Each row was made from one path, in order. Every step used is in the known rows, and no mark comes twice. Write each row's path.
Known rows:
fozi > zozonat: [  0   6  17 -13  -8   0   6  14  -2   5  -5 -10  -8   2  -5   4  -1  -3
 -11  12   3  -1  -9   0  -7   4  -5  -3  -4   5   6  -4   9   3  -9   7
   6   9  -3  -5  11]
gage > lovan > fozi > tini > mozilot: [-17  -9  10  -3  18 -16  -6  -5 -42 -23   1   2 -21 -14 -25  -8  11  -4
   5  -2  22 -19 -11   2  14   2  -4  -1   4 -26   1   1  13 -11   8  -8
  -7  10   8 -12  -8]
zonu > kovid > gage > lovan > zozonat: [ -2   1  20  -6 -43  15  14  20 -17   2  -9  -2  -2  -6  -5  -1  20 -13
 -18   0  12 -22  -4   0  -6  -5  -3  -5  26 -16   0  -1 -21  11  17  -3
  17  -4  15  19 -33]
tini > mozilot: [-19   3   4  10   6  -5   1  -2 -22  -4 -10  -8  -6   2   9  -3  19  -9
  -2   5   2   1  -5   4  -8  10  -2  -2  13  -1 -13   3  18  10   0  -3
  -4  21   6   3   5]
zonu > kovid > gage > lovan > zozonat > fozi > tini > zoni: [  3  -7   7   0 -38  21  10   4 -21  -2  12   9 -13  -6 -14  -2   9  -7
  -1  22   8 -21   1   3   3  -6   9  -7  -1 -22  -3   7 -25   3 -14  -2
  17 -10  29  -4 -22]
lovan > zozonat: [ -2  15  11   1   6   5  20   3  17   2  -4   8  14  -7  -3   2   7 -14
 -10 -12   9  -7  -3  -6 -10   8  -2 -11  16  12   0   2   1  19   7   5
   8  -7 -20  -3 -11]
tini > zoni > sadi > fozi: [-13  -6 -30  -3  13   6  -6 -11  14  16  28   3 -18   5  20   8 -14  13
   5 -16  -7   6  15   0  21 -19  -8  -3   4  13 -17  -4  -5   9  -8  -6
  -7  -4   1  11  20]
zonu > kovid: [ -2   8  12   6 -35   5   5  18   2  18   4 -12 -13  -4   7  -1  30 -23
 -19   3   5   2  -6  -5  -9   0  -6  -2  16   3   8   5 -16   3  17 -12
   7   9   4  23 -11]
tini > fozi: [  4   6  -6  -3   0  -6   0   8   7   0 -13  -5  -1   5  13   6  10  11
   3   2  -9  -5  -4   1   6  11   5  -5   4   3  -2 -11  17   2  -2  14
   2   8  -6   9   8]
gage > lovan: [-11  -5   4  -1  -8  -9 -13  16 -23  -7  -5 -13  -3 -12   2  -7  12   4
 -19 -18   8 -28  -6   1   8  10 -10  -8  28 -15  13  -5   6   1   8  16
 -12  15  -3  10  10]
gage > lovan > zozonat > fozi > tini > zoni > sadi: [  0  -8 -10   2  21   3  -4 -16  -6 -13  23  18   2  -6 -13  -6  -7  11
   6 -13   9 -25   2   0  14  -9   0 -10  -4 -14   5   7  -4   7 -25  12
   1 -13  14 -18  17]
lovan > fozi: [ -6   5   6 -11  10  -3   5  -1   9   1 -11  -2  -4  -7 -19   5  15 -21
   1 -11   8  -1 -10  -6   3   3  -3 -11   8  11   4   3   2   3  19 -11
   7  -4 -26   7   1]
tini > sadi > fozi: [ -9   0 -31  -9  20   4   1   6  26  11  17  -7   1  -2  20   6 -19  -1
   3 -17  -1   8   6  -6  15 -12  -5   0  -2   2   2  -8   1  -3  -3   2
 -11  15  -5   9   4]
lovan > zozonat > fozi > tini: [ 10   3  11  -1  12   4  10 -10  26  -3   1  15  17  -5 -21  -9   7 -10
  -3   4   6  -2  -2  -5  -7  10  15  -8  -6 -10   3  12 -11   8 -13   2
   6 -12  -3 -26  -3]
gage > kovid > zonu: [  0   5   3  -1 -25  -3 -16  13 -39  10 -15 -19  -8 -15  -5  -6  25 -12
 -25   4 -11  -8 -11  -9  14   2 -14  -7   0  12   1  -1   1   3  18  -5
  22   8  -6  12   2]
kovid > gage > lovan > zozonat > fozi: [  1 -10   9 -13 -14   7   1   6  -4 -12 -27   1  20   2 -15  -7  11   1
  -9  -5   0 -28   1   5   3   7  12 -14  17 -28  -2   2  -9  14  -5  16
  10  -7   3   0  -1]
kovid > zonu: [  0  -3  -7   7 -27   3 -19   1 -18   3 -15  -4 -12 -10   1   4  18   0
 -13   3 -13  -4  -6  -8   7   9  -5 -15  21  19  -8  -1   7  10   7   2
  15   0 -14  11   3]
zonu > kovid > gage: [ -2  -2  14  -6 -61  14   8  20  -8  18 -15 -15  -7   3   3   3  26 -20
 -13  19  -5   5  -3   1  -5  -1   1  -2  22   0 -10   4 -24   9  15 -16
  13   4  10  23 -24]
gage > kovid: [ -4  12  17  -6 -14  -7  -2  21 -20  12  -8 -25   4  -9  -2  -9  20 -20
 -26  -2   0  -8  -6  -4   8   4 -14  -1  -2   2   9   0  -5   4  18  -4
   6  16  -6   8   5]
mozilot > tini > zoni > sadi > fozi: [ -9  -3 -18  10  13   6  -2 -13  -2   7  22   4 -12   7   5   1 -15   7
  18 -15  -5   8   1   3  19 -21   2  14  -5   5 -18   1  -5   1 -12 -16
 -21  -4   6   0   5]
lovan > fozi > tini: [ -4  -2   9 -11   5  -8   1  -5   3  -3   1   3 -11 -11 -31   3   7 -17
   4   7  12   4 -10  -2   9   5   0  -4  -2   6  -2   7  -5  -8  11 -18
   0  -5 -17 -16 -11]
mozilot > tini > fozi > lovan > zozonat: [ 10  11  21  18   4   5  14  -3 -14 -16 -19  13   6  -1  -2   1 -15   6
  19   3   9   9 -16  -3 -19  16  14  13 -18   0   3 -14  11 -11   7   4
   3 -11  -2 -14 -23]
sadi > tini: [  5   3   4   7  -6 -12  -8   9   8   9   4  -3   9 -10   2   0   6   0
 -17   2   6   8  16   7  -5   1 -20   3  17   2   3   4  -7  -2   9   4
 -16   6  -9   5 -10]
zoni > tini: [  5   1   6   3  -2 -10  -7  -2   6   0  -9  -3  13  13  -2 -10   9  -6
 -16   3 -20  -5   7   3 -10   1   3   4  10   6  -1  15   0  -1   9 -11
  -8   1 -13  12   2]
zoni > tini > fozi > zozonat: [ 22   6   6  -9  13 -11   1   0   1  -7  -9   5   6  23   0   0  -3  13
   3  22 -21  -2   2   7  -8  -3  13  10 -25  -7   2  -1  20  -8 -11   4
   7  -3   7   1   7]

Which path is each row?
[  2   6  22  10  -9  11  12   0   2  -5 -12   5   4 -13   6   1 -12  -3
  -9  -6  18   3  -5 -10 -32  25   1  -4   5  14  11 -11  -4   0  24   5
  12 -16 -18  -8 -15]  fozi > lovan > zozonat
[ 14   3  -3   0  11 -14  -3  -5   7  -5 -14   3  12  20   7  -4   8  10
   2   7 -25  -5   6   7  -6   0  13   5  -5  -1  -3   2  16  -5   1   1
   0  -2  -3  10   4]  zoni > tini > fozi
[  1 -11 -16   2  -2   3 -17 -23   7   5  19   4  -7   7  -9  -2  -1   9
  12  13 -13   6   4   5  14  -9   8  -4 -14   2  -5  16  -9   4 -33  -3
  -1  -3  11 -18  32]  zozonat > fozi > tini > zoni > sadi
[ -8   2 -19   6  18   3   4   4   7   2  11  -4   5   1   2  -1 -21  -9
  15 -13   2  12  -4  -5  13 -15   6  16 -10  -3  -3  -4   1 -10  -5  -7
 -23  14   0  -4 -10]  mozilot > tini > sadi > fozi
[-12  10  -8  10  -1   6   5   2 -13  -4  -2  -7  12   2  -7   2 -12 -15
  19  -1  -5   8 -13   0   3  -9  -4   8  -1  15   1   7  10   2 -13  -4
 -13  19  -6  -7  -5]  mozilot > tini > sadi
[  4  -4   8   4  17   6  10   1  24   4   4   8  -4 -11  15  -4 -18   3
 -16 -22  21   8   7 -13 -17  18  10   4  -1  -7   5 -22 -15 -13  27   0
  -3 -19 -12   3 -19]  sadi > fozi > lovan > zozonat
[  1   0   8   2  20  -3   0   2   4 -13  -4   7  15  -6 -11 -12  16  -3
 -16 -24  12 -33  -7  -4  -4  10   4 -14   8 -27  21   2   1   8  -3  21
   6  -6  -2   0  12]  gage > lovan > zozonat > fozi
[ -6   0   5  14  13 -12  -2 -13 -15  -9 -11  -1   7  16   3 -12  19  -9
  -2  11 -14  -2   4   7 -15   0   6  10   4  -7 -15  16  17   4   1 -15
  -9  10   7   6  -1]  zoni > tini > mozilot
[  7  -5  16  -5 -34  14   7  13  -4   0 -10  -1   5   2 -10  -8  27 -15
 -14   3   7 -22  -5   0  -7  -3   9 -10  13 -30   7   6 -24   7   6  -1
  20  -7  20  18 -18]  zonu > kovid > gage > lovan > zozonat > fozi
[-16  -4   8   8  -2  -9  -2  -6 -27  -7   1  -4 -13  -4  -7  -5  10  -5
   1  20   5   5  -1   6   0   9   1   8   5  -9 -18   8   7  -2  -8 -11
 -14  19  14 -21  -8]  fozi > tini > mozilot
[ -2   4  -4  13  23  14  16  -3   6  -8  10  10   7  -6   3   0 -39  -6
  19 -14  16  15  -5 -11 -10  -4   9  17 -20   4   6 -11  -2 -16   6  -6
 -11  -6  -1 -13 -25]  mozilot > tini > sadi > fozi > lovan > zozonat
[-10  -1 -13  -3 -12   3  -3   2  -4   0  11  -8   0  -7  -4   5 -20  -4
  10  14  -2   9  -1   0  11  -4  -6   1   1  17   1   6   0  -1 -14   2
 -11  18   1 -22  -2]  fozi > tini > sadi
[ 22   3  11   9  12  -3   8 -10   6 -14 -15  16  15  14   9  -2 -14  12
   5   6 -10   2   4  -2 -27  11  16   8 -15   5   5  -7  12 -11  13   3
  13 -20  -5   0 -13]  zoni > tini > fozi > lovan > zozonat
[  7   9   9   1  17   5  11  -7  33  -1  -8  11  24  -1 -10  -6  15 -16
  -7 -11   4  -9  -5  -7 -12  11  11 -15  -2  -5   8  10  -5  15  -6   8
  15 -11 -14  -6   6]  lovan > zozonat > fozi
[ -1   6  -6  14  -4   3  -4   0  -6  10  21   2  -8 -14   9  10  -8   8
  -4  11   5   1  18   9  -1  -3 -27  -1   7  15  -3   4   1   4 -10  12
 -12   5  -9   0  -4]  sadi > tini > zoni
[ -5 -10  17 -31 -17   2   1  14 -27 -13 -25  -6  -8   1 -29   5  -1   0
  -1  10   8 -20  -9   7  10  -2  -1  -5   3 -20  -2  -5   1   1   7   4
  11  -2   2   3  -4]  kovid > gage > lovan > fozi > zozonat
[  1 -10  -7  -5   9  -9  -4   5  19  12  16  -2 -16  -6  -1  -7  -4   4
 -13  -5   7  11  10  -1  17   5  12   8   1 -17  -9  -7 -17 -18   6 -12
 -24   3   1  -9 -10]  sadi > fozi > tini
[  1  -5 -11  -1   1 -12 -16  -4  13  11   9  -2  11   3   7   1   2   4
  -4 -10  -5  19  19   7   5 -19 -23   8  19  12  -5   7 -11   2   7  -4
 -13  -3   3   9   8]  zoni > sadi > tini
[ 13 -11 -11   2   0 -12 -18  -7   5   3   1   3   5   6  22   6 -11  28
  11  -3  -4  26  17   5  -6  -7 -16  14  -2   7   2  -8  -2 -15  11   2
  -5 -10  12   6   4]  zoni > sadi > tini > fozi > lovan
[  7   2  16  17 -10   0   0   3 -23 -14 -22  -2  -3   2   5  -1 -10  11
  17   5   1  11 -17   1 -12  20  16  17 -18  -1   5 -14  10 -18   7   1
  -6   1   2  -6  -8]  mozilot > tini > fozi > lovan
[-15   3  -9  13  -5   8  -4 -13 -21   0  13   3  -7   5  -3   5  -9  -1
  23  -1  -8   5  -6   5  11 -16  -5   7   1  23 -15   9   3  12 -18 -11
 -10   1   2  -5   9]  mozilot > tini > zoni > sadi
[ 13   6  -6   5   7 -15  -5   8   8   2  -1   3   6  -2  11   7   3  18
   1   7  -1   6  15   9   2   1 -11   4   0  -5   1  -5   7  -9   0  14
  -9   4   0   6  -8]  sadi > tini > fozi
[ -7  -3 -26 -11  15   8   0  -9   9  13  30   4 -24   9  16   8 -22  15
   9  -3  -3   6  10   1  15 -21  -5   1 -13  10 -12  -8  -1   6 -19  -4
  -1  -7  11   2  23]  tini > zoni > sadi > fozi > zozonat
[  9  10   5 -13   2  -4   9  11  -1  -2  -9  -4  -7   8   5   9  -4  15
   8  17  -6  -2  -8   3   2   7   6  -2 -20  -3   4 -15  22  -3 -16  16
  10   7   7  -1  11]  tini > fozi > zozonat
[  7 -10  12  11 -13   3 -15  -4  12  -2 -16 -10   2   1   3  -9   6   0
 -11   1  -1   6  -7  -4 -26  27  13  -5 -11  -7  22   1  -7 -11   4   3
   3  -3  -6   2  25]  zozonat > fozi > lovan
[  3  -5 -25  -4  27  -3  -4  -5  24   4  14  -1  11  16  13  -2 -19  -3
   0  -8 -16   6  14   0   3 -18   6  10  -7   0   1   7   2 -10   1  -9
 -11   4  -4  11   0]  zoni > tini > sadi > fozi
[ -4   0 -16   0  21  13  12  -1  24   1  15   6   2  -9  20   6 -39   0
   6 -19  15  12   5 -12  -9   0   1   2 -13   8  12 -16  -2 -10  10   6
   1  -6  -8  -1 -12]  tini > sadi > fozi > lovan > zozonat
[  9  -3 -20  -4  12 -17 -13  -6  14   6   4   3  12  10  14   7   2  20
  11  -6 -10  18  18   9  11 -19 -16   9   6   6  -7  -1   2  -1  -2   3
  -8  -4  12   9   8]  zoni > sadi > tini > fozi
[-15   1 -21   1  -6   9  -8 -11  -5   9  17  -1 -13   4  14  12  -6   6
  11  -5 -12   1   5   4  12 -15 -15  -9  12  31 -12   5   4  20 -15   2
   3   1  -3   6  27]  tini > zoni > sadi
[  1  -8 -15  -1   2   1  -9  -8  13  -1   8  -6   8   3 -11  -2  -6  -4
  11  13  -8   6  -2  -1   8   0   9  -5 -17  -5   9  16  -3  -6 -28   3
  -5  13   7 -21  19]  zozonat > fozi > tini > sadi
[ -1   8  18 -21  11  -2  12   4   6  -1  -8   0 -11  -3 -29   6   1 -17
   3   7  12   0 -17  -5  -2  -3  -8  -6 -16   5   9   0   8  -1   6  -8
  13  -6 -16  -3   5]  lovan > fozi > zozonat
[ 14  -2 -13 -13  13 -14  -5  -3  12   5   8   5   6  12   6   9  -8  24
  13   6  -9  20  15  10   8 -22 -15  12 -12   1  -4  -5   6  -4 -10   7
  -1  -5  21   2  11]  zoni > sadi > tini > fozi > zozonat
[  3  -1  -9   2  16  11   7 -28  21   0  19  23   8   3 -14   1  -7  -1
  13   2  -1   0   5  -3   3 -10   7  -9 -12   7  -7  16 -11  14 -27   0
  12 -20   5 -26  13]  lovan > zozonat > fozi > tini > zoni > sadi
[  8  -2   8   5 -10  -2  -3   4  -7  -5 -18  -6  -7  -1  22   6  -6  19
   5   4  -1   7  -5  -2 -14  25   9   0  -9   4  10 -23  14 -13  13  14
   6   0  -2   5   4]  tini > fozi > lovan
